What can hang from each mark
z_743: z_406 z_644
z_644: z_19 z_553 z_743
z_696: z_670
z_670: z_631 z_850
z_553: z_644
z_631: z_686
z_406: z_743
z_19: z_644
z_850: z_553 z_670
z_686: z_631

Each row was made from one small tree. The marks that hang from a mark follow it in brackets, in the order of their numbers. Every link used is in the known rows. Write each row's tree.
Known rows
z_406{z_743{z_644}}: [-331,44,253,-20,-39,163,-400,-124,-85,198,186,-12,38,-185,-219,193,32,-202,57,-5,227]
z_696{z_670{z_631{z_686} z_850{z_553{z_644}}}}: [334,100,-71,175,5,-500,172,-94,-137,-66,39,29,227,159,-241,-269,80,-6,426,320,-589]
z_631{z_686}: [-125,269,371,128,-111,94,258,-169,5,533,80,-145,-142,97,-148,285,36,126,11,208,246]
z_686{z_631}: [-17,10,18,158,-183,197,61,-164,124,554,-36,-344,-37,81,65,259,-3,27,27,175,353]
z_406{z_743}: [-211,0,249,-101,-221,316,-374,-100,-145,475,4,-119,-175,-215,-141,171,21,-141,-107,130,180]
z_644{z_19 z_553 z_743}: [-92,106,90,-377,-150,283,366,149,279,26,-224,-78,-111,19,271,60,143,470,-552,-247,199]
z_553{z_644{z_743}}: [-370,10,-130,10,-183,46,71,16,-24,-84,14,-83,58,26,206,130,-206,-36,-86,-224,180]
z_406{z_743{z_644{z_19}}}: [-284,-64,390,-239,151,165,-3,-51,28,198,195,41,-3,-73,-39,60,154,-24,-44,-110,224]
z_696{z_670{z_631{z_686} z_850{z_553{z_644{z_743}}}}}: [152,237,-241,111,-95,-477,159,5,-3,-286,44,146,171,237,-47,-326,19,207,267,61,-527]
z_743{z_644}: [-193,13,155,89,-64,32,-105,-151,2,198,201,-82,83,15,-167,280,-22,-123,18,-21,256]
z_19{z_644}: [-158,-58,-124,111,135,144,26,25,-98,463,-42,75,-56,-36,-104,328,-51,-161,-151,144,288]
z_670{z_850}: [107,17,118,68,-196,-85,-200,-146,-72,336,-57,-260,-120,-106,-20,37,97,27,-164,154,-34]
z_670{z_631 z_850}: [182,-27,-86,84,-338,-259,-320,-122,-302,408,-62,-301,-149,-165,-224,-44,163,10,-135,474,-334]
z_553{z_644{z_19 z_743{z_406}}}: [-407,-212,72,99,162,279,147,206,92,-379,-99,-102,-56,139,452,-3,-144,2,-65,-597,241]
z_850{z_553{z_644}}: [97,-93,-136,-35,83,73,12,-37,-49,-74,63,67,231,6,-45,62,-180,-257,204,51,71]
z_850{z_553 z_670{z_631}}: [320,-118,-237,6,-187,16,-212,-76,-71,223,321,316,-164,-108,-117,-44,-174,-256,33,445,-8]
z_670{z_631{z_686} z_850{z_553{z_644{z_743}}}}: [113,332,-249,41,-1,-426,168,-8,-82,-347,-60,159,116,67,-110,-268,-15,202,244,170,-445]
z_406{z_743{z_644{z_553}}}: [-202,83,270,-217,-64,204,-348,-34,24,-19,-50,-26,163,-335,-298,212,152,-100,-14,-42,172]
z_670{z_850{z_553{z_644{z_19 z_743}}}}: [115,-26,-190,-268,244,-164,316,78,175,-493,-74,164,99,92,344,-353,21,237,-91,-307,-133]
z_696{z_670}: [-19,-67,140,102,-335,117,-60,-106,35,538,146,-237,-50,155,37,183,-26,-65,-169,61,146]
z_670{z_631{z_686} z_850{z_553{z_644}}}: [302,199,-96,111,105,-459,138,-83,-205,-105,-53,26,164,-10,-287,-168,91,-9,419,408,-508]
z_670{z_850{z_553}}: [368,62,-42,-57,-7,-75,-238,-151,53,123,-49,-32,-10,-90,-96,-104,72,49,-80,188,-77]

Write each row's tree
[-314,-69,184,49,13,425,-15,189,153,-57,-109,-113,-292,175,381,60,-45,205,-351,-476,330]
z_644{z_19 z_743{z_406}}
[-166,-7,177,-113,11,495,34,265,281,-238,-354,-144,-181,29,329,59,69,360,-426,-503,274]
z_644{z_19 z_553 z_743{z_406}}
[-314,-100,-15,-172,15,69,473,119,57,-103,28,-31,12,146,407,0,-84,142,-197,-357,155]
z_553{z_644{z_19 z_743}}
[-322,40,-175,159,163,372,-255,300,119,-264,-429,96,-68,-55,89,250,-117,69,-280,-426,352]
z_19{z_644{z_553 z_743{z_406}}}
[227,-56,33,-92,274,-193,723,28,23,-102,343,420,25,99,20,-172,-59,-93,383,254,-125]
z_850{z_553{z_644{z_19}} z_670{z_631{z_686}}}
[-148,-27,239,183,57,275,-379,64,103,-281,-187,-168,138,-98,-154,314,15,-146,40,-313,266]
z_743{z_406 z_644{z_553}}
[410,320,29,75,-27,-297,-36,-164,-103,244,-21,38,-72,5,-362,-134,167,199,160,535,-411]
z_670{z_631{z_686} z_850{z_553}}
[224,-255,-352,6,-48,-125,-28,-1,-136,-121,317,319,87,-88,-72,-71,-277,-466,312,319,-141]
z_850{z_553{z_644} z_670{z_631}}
[-148,-17,377,-408,120,223,52,53,121,-59,-78,16,106,-218,-92,88,298,126,-126,-164,179]
z_406{z_743{z_644{z_19 z_553}}}
[242,-111,-51,143,-442,-276,-311,-103,-239,452,39,-329,-116,30,-169,-124,171,1,-125,334,-430]
z_696{z_670{z_631 z_850}}
[-221,-185,312,162,288,268,-39,63,120,-65,86,-111,-35,156,95,156,60,-92,-1,-394,351]
z_743{z_406 z_644{z_19}}
[-2,-45,262,-285,108,110,313,19,210,-4,-19,-72,141,-11,-35,138,229,193,-198,-140,183]
z_743{z_644{z_19 z_553}}
[-457,-132,-53,282,-39,233,-247,114,-22,-370,-101,-123,-18,53,263,154,-278,-175,69,-499,253]
z_553{z_644{z_743{z_406}}}
[158,304,185,151,-214,-341,40,-175,-234,462,-47,-238,-182,-33,-314,10,203,194,54,505,-362]
z_670{z_631{z_686} z_850}
[-19,-34,-231,218,178,-5,-400,108,76,-738,-198,51,73,-11,238,-203,-191,-87,154,-457,-54]
z_670{z_850{z_553{z_644{z_743{z_406}}}}}
[-463,-14,-199,319,184,328,-311,202,21,-41,-198,166,-199,68,150,257,-225,-61,-212,-389,416]
z_19{z_644{z_743{z_406}}}
[268,-59,-165,-7,133,-213,-87,-87,-55,-216,-48,-6,204,-80,-16,-141,-17,-171,193,70,-180]
z_670{z_850{z_553{z_644}}}
[37,77,-115,-163,160,-183,710,118,134,-329,330,562,-61,181,214,-272,-175,131,191,-8,-65]
z_850{z_553{z_644{z_19 z_743}} z_670{z_631{z_686}}}
[405,-194,-249,-203,212,-331,191,62,-155,-152,-56,11,122,-25,-36,-356,175,4,115,247,-506]
z_670{z_631 z_850{z_553{z_644{z_19}}}}
[139,25,-509,-46,-108,-340,-229,29,-180,-378,-62,92,115,-47,-39,-322,-62,49,58,113,-447]
z_670{z_631 z_850{z_553{z_644{z_743}}}}
[200,-317,-37,-196,321,35,477,66,184,-228,304,396,60,38,316,-107,-182,-277,175,-94,199]
z_850{z_553{z_644{z_19}} z_670}
[457,0,-248,-32,-147,-216,-373,-100,-169,187,-53,-59,-82,-112,-288,-217,110,29,-23,476,-427]
z_670{z_631 z_850{z_553}}
